Every row comes from one small tree of marks. The marks that hang from a mark follow it in brackets, in the order of their numbers. Every link used is in the known rows. Which tree was each row made from?
Known rows
J637(J356(J415)): [ 11.6  -3.3 -13.9  36.9   1.0  -1.9  -3.8 -28.4   0.8  -5.7   3.5   9.7
  11.2  -7.1  25.1 -15.5  18.3  -1.8  -1.2  18.1   8.5]
J415(J863(J16 J716(J356))): [ -2.7  -3.4  14.9  15.4  12.6  -7.4   8.3   8.6   2.3  -1.1 -17.1 -19.3
  -6.5 -10.1  -3.2   8.3 -10.0  -2.9 -23.0  -3.7 -12.2]
J356(J863): [  0.7 -14.5 -31.0 -26.5   9.1  -2.0  -2.4  -1.1 -12.9  -4.1  11.1   4.0
 -19.8 -15.7 -27.5 -17.8  -0.9  -5.8   1.8 -10.2   8.3]
J415(J863): [  5.9  -7.9 -18.5   3.0  41.4   0.6  11.5   6.1 -13.1  -7.8  -0.4 -11.0
   1.1 -22.7   0.3   1.6  -1.7  -7.4 -22.0  -7.5   8.6]
J637(J356 J863(J16)): [ -5.6 -19.8 -10.9  50.3 -11.8 -12.8  10.5 -13.6  18.3  -3.1 -16.1  -5.6
   6.4  13.0  30.9   0.9  16.9  19.6 -48.6  13.0 -32.8]
J356(J415 J716 J863(J637)): [  4.8  -9.4 -36.3 -20.1 -32.9  14.0  -3.0  -6.5  -7.9   4.5  31.3  28.8
  -0.9  -2.1 -54.5 -12.8   1.6 -10.7  23.9   3.1   3.7]
J239(J637 J716): [ -4.4  19.2   9.7 -17.8   0.1  20.9  11.9   5.0 -44.0  -6.7  -8.0  11.0
  17.0  16.9   9.6   6.0   3.3  14.1  32.9 -15.1  13.1]
J863(J16 J637 J716): [ -2.7  -6.7   5.5   5.7 -23.1 -17.7  -2.4 -10.0  40.8   7.9  -6.3 -38.7
  -5.0  30.3  26.1  13.1 -20.0   2.0   8.4   4.2  -0.8]
J415(J356 J863(J16 J637 J716)): [ -4.6  -9.5 -12.9  -1.9  30.4 -12.4 -24.2  11.2  31.2  -0.2  -3.5 -15.7
  -1.3 -18.4  15.7  28.1  32.0  -1.2 -23.4 -10.0 -27.4]
J356(J415 J863(J16 J637)): [ 10.7 -18.1 -30.9 -13.0 -16.0   6.2  -2.4  -5.9  11.5   4.2  18.0   1.4
 -14.1   2.8 -37.6  -9.8   9.4 -19.6  21.9   6.2 -19.5]
J356(J863(J637)): [ -0.2 -11.5 -23.8 -33.5   6.0  -3.6  -6.4  -0.4  -4.7  -0.3  19.8   0.9
 -11.9  -5.4 -17.5 -10.0   2.3  -5.0   7.0  -9.9   9.5]
J716(J356(J415 J863(J637))): [ -1.9  -2.1  18.1   1.9   2.8  -2.6 -12.2  -2.5 -21.2   0.9   4.6  35.6
  -2.8  -6.0  -8.1 -26.0  -6.8 -16.2  13.6   6.4   0.1]
J239(J863): [  4.0  14.4   9.5 -16.4  14.3   3.9  11.2   4.8  -2.9  -2.0   3.9  -9.7
  -9.2  -3.9  -1.7  -8.9 -15.6   0.2   6.7   0.9  32.1]
J716(J356): [ -6.5  -3.1  33.5  20.6  20.7 -12.0   1.3  -4.5 -25.1  -3.9 -15.8  24.4
   0.9  -1.9  37.9 -23.3 -33.3  -6.9  -6.2   3.1  16.0]
J716(J356(J415)): [  0.2  -1.5  21.8  29.2  13.6  -5.4  -2.1  -9.1 -23.1  -2.8 -11.6  33.0
   3.8  -3.5  21.9 -28.6 -21.7 -17.0   7.8  14.1  10.0]
J239(J716 J863(J637(J356(J415)))): [ -1.0  40.1  41.3  -6.8 -13.8  14.3  12.0   4.7 -10.0   4.0   8.9   7.0
  14.5  14.9 -11.4   5.6  10.7  15.7  24.0   3.2  17.7]
J863(J716): [ -2.6   0.6 -16.9   6.4  -1.1 -16.1  -8.6 -12.8  12.9  -1.9  -8.9 -15.3
  -7.0  -0.3   5.7  -8.3 -15.4   1.5   7.4   3.3  26.7]
J16(J863(J637(J356(J415 J716)))): [ 14.5   7.2 -26.9   3.9  -4.4   4.5   4.0   4.0   7.1   3.8  -7.9  -9.1
   6.2   0.5   4.9  -5.6  -3.1   8.3 -18.8  13.0  12.9]
J863(J637 J716): [ -4.1   4.5  -6.1  -3.0  -5.9 -17.8 -14.8 -11.5  24.8   3.8   4.7 -21.9
   3.9  14.6  20.0   3.2  -9.3   2.8  15.1   3.1  29.3]
J415(J356(J716)): [ -5.8 -16.2 -26.1   1.6  20.6  -8.4 -18.6  -5.7   0.9  -5.7  -1.5  29.2
   1.4 -15.8  31.3  -2.6   1.4   0.9 -11.4  -5.5   3.7]
J16(J863(J637 J716(J356))): [  2.9  15.1  -4.2  -4.5  -0.4  -9.0  -7.8  13.7  10.6   6.4 -22.8 -16.4
  -3.6   2.2   1.2  -7.5 -19.0   8.5 -13.7   8.8  19.5]

Which tree is each row?
[ -7.3 -23.0 -29.7 -17.5   3.6  -4.7 -18.3   2.1   4.0  -2.6   3.1  26.0
 -14.2 -17.7  -1.6  -0.8  10.3   0.8 -12.7 -12.8 -20.4]
J415(J356(J716 J863(J16)))
[  9.9 -10.6 -20.7  17.1 -14.0  14.9  15.2  -3.2  -0.5   2.3  11.6   8.2
  11.9   1.5 -19.1   4.9  -9.9 -12.0   1.6   8.3  -8.0]
J356(J415(J863(J16 J637)) J716)
[ -0.5  35.1  17.2 -43.4  -8.2  16.9  -2.3  11.7  -6.8  -2.0   3.4 -20.3
  -1.0   5.3 -11.8   6.7   5.9  13.3  34.7  -7.3  34.7]
J239(J637 J863(J716))
[ -5.6  -1.4 -21.2  -9.1  42.4 -12.8 -33.0  10.2  20.4  -3.2   3.5  -4.4
   4.4 -29.3  11.1  20.6  37.5  -0.3 -18.5 -10.4  -5.6]
J415(J356 J863(J637 J716))
[ 15.1 -10.6 -22.3  18.3  15.4   7.2   8.2  -3.9   6.4  -0.8   6.4  -8.0
   5.1  -4.9  -6.5  -0.8   4.9 -20.9   4.6  10.7 -10.1]
J356(J415(J863(J16 J637)))
[  0.8 -19.3 -15.7 -26.3  -6.3  -3.4   2.1   0.2   7.2   2.5  12.6 -11.4
 -18.8   5.9 -13.4  -2.9  -4.6  -5.1   1.9  -9.2 -11.3]
J356(J863(J16 J637))
[ -8.4  -4.4  31.2  24.6 -18.8 -18.7   0.1  -7.3  15.1   3.5 -27.6 -14.2
 -12.8  15.9  21.1  -5.1 -32.3  -0.5  -2.6   6.0  -8.0]
J863(J16 J716(J356))
[  0.3  27.6  25.9 -37.8 -20.2  17.2   6.8  13.2   3.7   1.0  -4.3 -32.7
  -6.9  16.8  -7.5  14.3  -0.7  12.9  30.1  -8.0  13.2]
J239(J637 J863(J16 J716))
[ -3.7   4.5   7.1   8.8  25.4  -8.0  -1.0   7.6  -9.2  -4.0  -9.3  -7.5
   0.6 -21.5  -7.8   1.1  -4.1  -3.0 -18.2  -4.1   7.5]
J415(J863(J716(J356)))
[ -3.2 -11.9 -27.2  -1.9  40.1  -0.2 -12.7  11.9  -6.1  -7.7   2.1  20.6
   5.2 -36.0   6.4  13.8  20.2  -0.5 -31.8 -13.7 -10.4]
J415(J356(J716) J863)
[ 14.3  -5.6 -28.8  13.5  23.8   6.9   1.5  -4.5  -1.3  -3.0  11.1   0.6
   8.9 -12.4  -9.5  -5.1   9.5 -20.3   7.7  10.5   5.6]
J356(J415(J863(J637)))
[ -3.3  50.3  47.0 -27.8 -16.7  31.3  13.5  11.4 -36.1  -3.4   1.3   5.5
  18.7  12.8  -5.7  13.5  27.0  29.8  30.8 -11.2  18.0]
J239(J637(J356) J716 J863)
[  0.9   6.8  -3.8   5.1  15.3  -7.5  -6.2  -1.1  11.1  -1.4   7.5 -23.5
  10.8 -12.5   4.7  15.8  18.3   6.0 -17.7  -2.1   9.8]
J415(J863(J637(J356) J716))
[-12.4  23.7  38.8 -25.5  -6.8  20.2   4.8  13.6 -61.2  -4.6  -9.0  32.6
  11.5  10.5  -7.6  -1.5   3.3  13.6  30.8 -18.2   2.4]
J239(J637 J716(J356(J863)))
[-10.6  33.8  82.7  -5.8 -16.2   8.8  22.6  18.3 -15.7   8.3 -10.2   8.0
   3.7  28.1   2.3   6.8 -21.5  12.2  15.3  -3.1  -1.3]
J239(J716(J356) J863(J16 J637))
[ -2.5 -20.0 -19.4   3.8  28.0   0.1  -4.7  11.9   5.0  -4.8  -5.6   8.3
  -0.6 -26.4  11.2  20.0  13.0  -1.2 -36.9 -12.6 -30.5]
J415(J356(J716) J863(J16))
[  1.8  -0.8   4.5  11.7   4.1  -6.7   2.8   0.1  22.1   1.4  -0.4 -35.0
   5.1  -1.3   8.8  23.3  13.0   4.9 -22.7  -1.1 -12.3]
J415(J863(J16 J637(J356) J716))
[ 11.8  -5.6 -22.4  17.8   3.8   3.3   0.8  -4.8  15.6   1.2   3.0 -14.3
   2.8  -4.4 -15.3   2.7   7.0 -17.3   9.0  11.9  -6.5]
J356(J415(J863(J16 J637 J716)))
[  0.1  32.2  48.0   0.4 -26.6  14.6  21.1   5.9   1.2   7.0   1.7  -4.6
   7.9  25.3  -6.2  12.8   5.3  15.4  19.0   3.7  -2.4]
J239(J716 J863(J16 J637(J356(J415))))
[ -1.4  -7.4  24.2   6.3  -5.8  -2.5  -5.3  -1.5 -13.1   3.3  -0.2  27.2
  -7.0   1.5  -5.1 -20.8 -11.2 -16.6   9.4   6.4 -13.8]
J716(J356(J415 J863(J16 J637)))
[ -9.2 -19.5  -9.4  49.1 -32.1  -7.4  17.9 -13.3  13.7  -0.8 -12.4   6.4
  11.4  17.1  22.0   5.3   7.1  25.3 -50.8  11.8 -32.4]
J637(J356(J716) J863(J16))
[ -7.2 -10.7  29.3   1.4   3.1  -8.6   1.1   2.2 -21.3  -0.9 -10.5  20.6
 -15.0  -3.1   4.4 -21.2 -23.6  -7.2  -8.1  -3.4  -9.2]
J716(J356(J863(J16)))
[ -4.3 -18.0 -13.3 -27.5 -35.9   4.4   9.8   0.9  -0.1   5.7  18.1   4.6
 -11.1  12.5 -26.0   2.8 -19.3   3.3  -0.9 -11.4  -9.5]
J356(J716 J863(J16 J637))
[  6.0  -9.6 -30.0 -13.3 -31.7   0.6 -13.4  -7.7  23.4   7.0  14.5  -8.1
 -17.1   4.5 -50.7  -6.7  13.4 -14.5  28.2   7.9 -16.0]
J356(J415 J863(J16 J637 J716))
[  6.5 -12.4   8.4  27.6 -29.2  -1.0   9.2 -19.9  24.3   5.6   6.5  -9.4
  12.3  28.3  39.9   8.8  -4.6   1.7  -2.3  12.3 -14.6]
J863(J16 J637(J356(J415 J716)))
